What can hang from each mark:
z182: z507 z736 z738
z219: z182 z678
z738: z182 z219
z736: z182 z738
z507: z738
z41: z182 z546

Every row comes from one small tree of marks. Brackets hold a mark, then the marks that hang from it, in the order of their numbers. Every link used is in the known rows. Which tree was each row made from?
Known rows:
[z219 [z182 z507 z736 z738] z678]: [0.431, -0.547, -0.766, 0.650, -0.282, -2.116, -1.549, 1.877, 1.097, 0.713, 0.640, -0.542, -0.426, -1.226, 1.799, -2.163, -0.113, 0.881, -1.771, 0.284, 0.187]
[z182 z507 z736 [z738 [z219 z678]]]: [-0.533, -1.298, -0.543, -0.129, 0.887, -1.522, -0.960, 1.975, 1.494, -0.027, 2.169, 0.426, -0.481, -1.486, 1.561, -1.047, -0.649, 1.218, -0.573, 0.578, 0.645]
[z41 z546]: [-0.672, -0.192, 0.570, 0.813, 0.869, 1.422, -0.265, 0.391, 0.190, -0.005, 0.839, 0.305, -0.513, 0.824, -0.334, -0.148, -0.441, 0.179, 0.987, 1.303, 0.288]
[z507 [z738 [z219 [z182 z736] z678]]]: [-0.912, -1.258, 0.003, -2.361, -0.842, 2.011, -0.381, 1.660, 0.303, 0.057, 0.847, 0.649, 0.047, 1.724, 1.126, -0.038, 1.967, 1.162, -1.066, -1.073, -0.506]
[z507 [z738 [z182 z736] [z219 z678]]]: [-1.695, -2.346, 0.327, -3.137, 1.459, 1.596, 0.183, 1.516, 0.336, 0.276, 1.354, 1.929, 0.058, 1.909, 0.646, 0.550, 1.294, 1.397, -1.381, -0.649, -0.357]
[z182 z507 z738]: [0.219, 0.188, -0.694, 1.372, 0.238, -0.261, -1.119, 0.396, 0.602, -0.342, -0.267, 0.219, -0.178, -2.539, 0.586, -0.499, -1.610, 0.047, -0.919, 0.549, 0.676]
[z182 z507 z736]: [1.502, -0.567, -0.285, 2.072, -0.010, -3.377, 0.291, 1.095, 1.095, 0.420, 1.476, 0.359, -0.462, 0.789, 1.013, -0.879, -1.659, 1.059, -1.710, 0.550, 0.682]
[z738 [z219 [z182 z507 z736] z678]]: [-0.814, -1.280, -0.216, -0.574, -0.011, -1.428, -1.027, 2.236, 1.185, 0.258, 1.698, -0.010, -0.424, 1.945, 2.356, -1.121, 1.069, 1.462, -0.575, -0.446, 0.134]
[z736 [z738 z182]]: [-1.026, -0.547, -0.369, -0.997, 1.809, 1.244, -0.034, 0.422, 0.319, -0.149, -0.557, 0.463, 0.382, -1.091, -1.063, -0.332, 0.655, -0.123, -1.422, 0.528, -0.106]
[z507 [z738 z182 [z219 z678]]]: [-2.625, -2.017, 0.520, -3.278, 1.434, 3.079, -0.214, 0.986, -0.100, -0.257, 0.526, 2.199, 0.199, 1.533, 0.470, 0.975, 1.804, 0.651, -1.140, -0.921, -0.315]
[z507 [z738 z219]]: [-1.174, -0.755, 0.049, -1.946, -0.355, 3.623, 0.201, 0.321, -0.170, -0.746, 0.052, 1.364, 0.183, 1.001, 0.243, 1.321, 0.717, 0.558, -0.526, -1.028, -0.179]
[z41 [z182 z507 z736]]: [1.950, -0.642, 0.142, 0.821, -0.643, 1.446, 0.208, 1.086, 1.011, -0.023, 1.008, -0.004, -0.421, 1.558, 1.413, -2.004, -0.817, 0.467, -0.678, 0.726, 0.546]
[z738 [z182 z736] [z219 z678]]: [-1.550, -2.493, 0.187, -2.554, 2.626, -1.152, -0.367, 1.740, 0.937, 0.674, 2.268, 1.145, -0.103, 2.087, 0.816, -0.238, 1.365, 1.653, 0.026, 0.060, -0.115]
[z507 z738]: [-0.041, -0.093, 0.156, -1.001, -0.791, 2.462, 0.464, 0.067, -0.471, -0.372, -0.397, 1.025, 0.210, -0.258, -0.275, 0.765, 0.260, -0.017, -1.368, -0.679, -0.201]
[z736 z182 z738]: [-1.230, 0.362, -0.232, -1.829, 0.100, 2.946, -0.253, -0.186, 0.792, -0.685, 0.822, -0.507, 0.055, -0.339, -1.802, 0.281, -0.128, -1.047, -1.956, 0.705, -0.293]
[z219 [z182 z507 z736] z678]: [0.302, -0.865, -0.247, 1.092, -0.446, -2.776, -0.743, 2.014, 0.878, 0.770, 1.039, -0.472, -0.522, 0.711, 1.893, -1.879, 0.516, 0.979, -2.063, -0.043, 0.097]
[z219 z182 z678]: [-1.117, -0.195, 0.094, -0.722, -0.628, 0.004, -0.974, 0.881, -0.108, 0.413, -0.118, -0.640, -0.146, 0.364, 0.973, -1.237, 1.802, -0.019, -0.458, -0.580, -0.468]
[z182 z736 [z738 z219]]: [0.151, -0.691, -0.809, -1.429, 0.274, -0.505, -0.836, 0.790, 1.200, 0.060, 1.388, 0.117, 0.057, -1.125, 0.222, -0.318, -0.431, 1.494, 0.595, 0.378, 0.159]
[z507 [z738 z182]]: [-0.553, -0.917, 0.201, -1.813, 0.968, 2.034, 0.043, -0.109, -0.275, 0.039, -1.171, 1.684, 0.488, 1.184, -0.364, 0.808, 0.173, 0.494, -1.803, -0.584, -0.304]

Write each row's tree:
[-0.670, -1.620, 0.205, 0.030, 0.018, 0.364, 0.429, 2.058, 0.950, -0.155, 2.223, 1.533, -0.639, 0.843, 1.561, -0.105, 0.086, 1.272, -2.173, -0.443, 0.467]  [z182 [z507 [z738 [z219 z678]]] z736]
[-0.141, 0.038, 0.313, -0.739, 0.029, 7.085, -1.205, 0.284, 0.405, -0.407, 0.099, -0.195, -0.188, -0.367, -0.283, -1.581, -0.403, -0.154, 2.068, 1.994, 0.218]  [z41 [z182 z738] z546]
[0.488, -0.815, -0.885, 0.207, 0.463, -1.721, -1.029, 1.245, 1.572, -0.119, 1.617, 0.598, -0.281, -1.062, 1.203, -0.557, -1.439, 1.528, -0.461, 0.581, 0.698]  [z182 z507 z736 [z738 z219]]
[-2.266, -0.985, 0.676, -1.943, 0.230, 3.343, -0.598, 1.011, 0.945, -0.826, 1.738, 1.305, -0.157, 2.329, 0.600, 0.867, -0.225, -0.232, -2.506, -0.318, 0.110]  [z736 [z182 [z507 [z738 [z219 z678]]]]]
[-1.254, -2.576, 0.169, -0.966, 2.773, -2.377, -0.519, 2.223, 1.373, 0.522, 2.017, 1.542, -0.399, 1.995, 1.795, -0.555, 0.364, 1.680, -1.192, 0.339, 0.433]  [z738 [z182 z507 z736] [z219 z678]]
[1.184, -0.901, 0.721, 0.855, -0.390, 5.419, 0.308, 1.404, 0.935, -0.242, 1.605, 1.121, -0.648, 2.515, 0.826, -1.496, -1.038, 0.678, -0.783, 1.572, 0.589]  [z41 [z182 [z507 z738] z736] z546]
[-0.595, -0.387, 0.027, 0.938, -0.472, -0.191, -1.134, 1.587, 0.384, 0.247, -0.042, -0.225, -0.343, 0.328, 1.895, -1.448, 1.114, 0.146, -1.451, -0.391, 0.083]  [z219 [z182 z507] z678]
[-2.583, -0.561, -0.508, -1.960, -0.160, 2.853, -0.841, 1.551, 0.444, -0.571, 0.796, -0.439, -0.012, -1.034, 0.289, -0.859, 2.552, 0.130, -0.272, -0.453, -0.392]  [z736 [z738 [z219 z182 z678]]]
[-1.316, -1.031, -0.432, -1.403, 0.655, 0.580, 0.413, 1.744, 1.056, -0.184, 2.823, -0.145, -0.386, -0.980, 0.095, -0.770, 1.301, 0.741, -0.353, 0.133, -0.068]  [z182 [z736 [z738 [z219 z678]]]]
[-3.155, -0.824, 0.107, -1.674, 1.113, 3.108, -0.654, 1.531, 1.418, -1.188, 2.468, 0.479, -0.472, 0.343, -0.035, 0.001, 0.235, -0.745, -2.100, 0.623, 0.169]  [z736 [z182 z507] [z738 [z219 z678]]]
[0.291, -0.793, -0.414, -2.191, -1.124, 2.182, -0.382, 1.017, 0.466, -0.073, 0.107, 0.675, 0.219, 2.216, 0.935, 0.300, 1.260, 1.638, -1.199, -1.192, -0.445]  [z507 [z738 [z219 [z182 z736]]]]
[-1.893, -0.952, -0.296, -0.039, 0.920, 0.931, -1.347, 1.405, 0.779, -0.587, 1.101, 0.616, -0.398, -1.988, 1.325, -0.503, -0.332, 0.269, -0.060, 0.229, 0.599]  [z182 z507 [z738 [z219 z678]]]
[-0.969, -0.057, -0.558, 0.539, -0.306, 0.011, -2.007, 1.355, 0.408, 0.163, -0.387, -0.441, -0.253, -2.040, 1.515, -1.650, 0.420, 0.005, -1.418, -0.131, 0.086]  [z219 [z182 z507 z738] z678]
[0.186, -0.725, -0.235, -0.784, -0.624, -1.667, -0.691, 1.542, 0.459, 1.023, 0.815, -0.704, -0.179, 0.743, 1.294, -1.713, 1.411, 0.784, -0.981, -0.213, -0.436]  [z219 [z182 z736] z678]
[-0.116, -2.136, -0.120, -0.432, 2.656, -2.929, -0.538, 1.575, 1.564, 0.274, 1.509, 1.538, -0.126, 2.804, 1.285, -0.047, -0.464, 2.149, -1.137, 0.311, 0.535]  [z738 [z182 z507 z736] z219]
[1.015, -0.398, 0.124, 1.170, 0.071, 3.636, -1.061, 1.364, 1.419, -0.081, 1.459, 0.216, -0.712, 0.196, 0.790, -2.313, -1.742, 0.753, 0.319, 2.424, 0.848]  [z41 [z182 z507 z736 z738] z546]
[0.637, 0.120, -0.217, 0.697, -1.213, 1.174, -0.815, 0.744, 0.235, -0.156, -1.162, 0.520, 0.051, 1.275, 1.216, -0.286, -0.001, 0.514, -2.391, -0.918, 0.010]  [z219 [z182 [z507 z738]]]
[-1.330, 0.030, -0.820, -1.668, -0.323, 2.288, -0.804, 0.904, 0.467, -0.734, 0.112, -0.457, 0.238, -0.461, 0.130, -0.271, 1.836, 0.469, -0.355, -0.505, -0.362]  [z736 [z738 [z219 z182]]]
[-1.144, -1.701, 0.058, -0.799, 2.472, -0.725, -0.943, 0.886, 0.958, -0.258, 0.588, 1.611, 0.157, 2.278, 1.147, 0.513, -0.180, 1.192, -0.654, -0.049, 0.430]  [z738 [z182 z507] z219]
[-2.191, -0.649, -0.585, -0.725, 0.102, 2.130, -0.841, 1.985, 0.735, -0.770, 1.114, -0.153, -0.373, -0.793, 1.057, -1.069, 1.848, 0.043, -1.284, -0.394, 0.063]  [z736 [z738 [z219 [z182 z507] z678]]]
[0.057, -0.915, -0.094, 0.492, -1.092, -0.360, -0.527, 1.976, 0.611, 0.511, 0.557, 0.407, -0.469, 1.029, 1.663, -1.328, 0.746, 0.826, -3.010, -0.666, -0.029]  [z219 [z182 [z507 z738] z736] z678]
[-2.958, -1.681, -0.054, -1.235, 2.632, 1.634, -0.421, 1.876, 0.827, -0.691, 1.465, 1.180, -0.202, -0.690, 0.532, -0.463, 1.137, 0.188, -1.444, 0.284, 0.296]  [z736 [z738 [z182 z507] [z219 z678]]]
[-0.257, 0.229, -0.214, -0.218, 0.222, 0.526, -1.523, -0.147, 1.227, -0.471, 0.148, 0.139, -0.068, -0.321, -0.348, 0.065, -2.187, -0.421, -1.973, 0.980, 0.351]  [z736 [z182 z507 z738]]
[-0.776, -1.018, 0.947, -0.227, -0.086, 7.954, -0.315, 1.275, 0.544, -1.138, 1.058, 1.476, -0.526, 2.855, 1.141, -0.481, -0.296, 0.274, 0.437, 1.033, 0.615]  [z41 [z182 [z507 [z738 z219]]] z546]
[-2.326, -0.689, -0.377, -1.892, 0.561, 2.094, -1.129, 0.885, 0.313, -0.336, 0.680, 0.124, -0.106, -1.935, 0.439, -0.153, 0.636, 0.094, 1.167, -0.073, 0.006]  [z182 [z738 [z219 z678]]]
[1.627, -0.282, -0.425, 0.841, -1.233, -1.117, -0.432, 1.214, 0.756, 0.382, -0.449, 0.410, -0.183, 1.837, 1.288, -0.823, -0.339, 1.448, -3.032, -0.643, 0.011]  [z219 [z182 [z507 z738] z736]]
[-1.089, -0.609, 0.359, -1.464, -0.051, 2.870, -0.516, 0.422, 1.024, -0.939, 0.988, 1.385, -0.042, 2.798, 0.162, 1.267, -1.010, 0.146, -2.478, -0.275, 0.159]  [z736 [z182 [z507 [z738 z219]]]]
[0.028, -0.376, -0.267, -0.612, -0.280, 5.164, -1.350, 0.798, 0.780, -0.940, 0.166, 0.324, -0.022, -0.079, 1.271, -1.198, -0.517, 0.134, 0.872, 0.390, 0.504]  [z41 [z182 z507 [z738 z219]]]
[-1.149, 0.165, -0.125, -0.504, 0.395, 2.067, -0.360, 0.353, 1.315, -0.970, 1.213, 0.019, -0.093, -0.397, -0.987, 0.010, -1.121, -0.767, -2.913, 0.884, 0.275]  [z736 [z182 z507] z738]
[-0.836, -1.193, -0.169, -1.802, -0.121, -0.782, -0.973, 1.818, 0.895, 0.499, 1.728, -0.164, -0.138, 2.045, 1.493, -0.904, 1.923, 1.386, 0.194, -0.547, -0.412]  [z738 [z219 [z182 z736] z678]]
[-1.857, -0.896, 0.071, -2.509, -0.937, 3.551, -0.677, 1.233, -0.241, -0.317, 0.008, 0.802, 0.066, 1.239, 1.070, 0.359, 2.265, 0.504, -0.844, -1.459, -0.544]  [z507 [z738 [z219 z182 z678]]]
[-0.606, -0.773, 0.132, 0.135, 0.015, 2.147, 0.168, 0.874, 0.306, -0.907, 0.645, 1.575, -0.181, 1.079, 1.116, 0.945, -0.183, 0.635, -1.714, -0.827, 0.420]  [z182 [z507 [z738 z219]]]
[-0.591, -0.469, -0.661, 0.274, 0.634, 0.743, -1.280, 0.771, 0.896, -0.735, 0.345, 0.608, -0.227, -1.586, 1.037, -0.068, -1.136, 0.657, -0.195, 0.185, 0.642]  [z182 z507 [z738 z219]]
[-0.698, -0.454, -0.171, -2.092, -1.088, 3.457, -0.624, 0.527, -0.086, -0.468, -0.644, 0.874, 0.310, 2.076, 0.585, 0.903, 1.478, 0.876, -0.727, -1.405, -0.501]  [z507 [z738 [z219 z182]]]
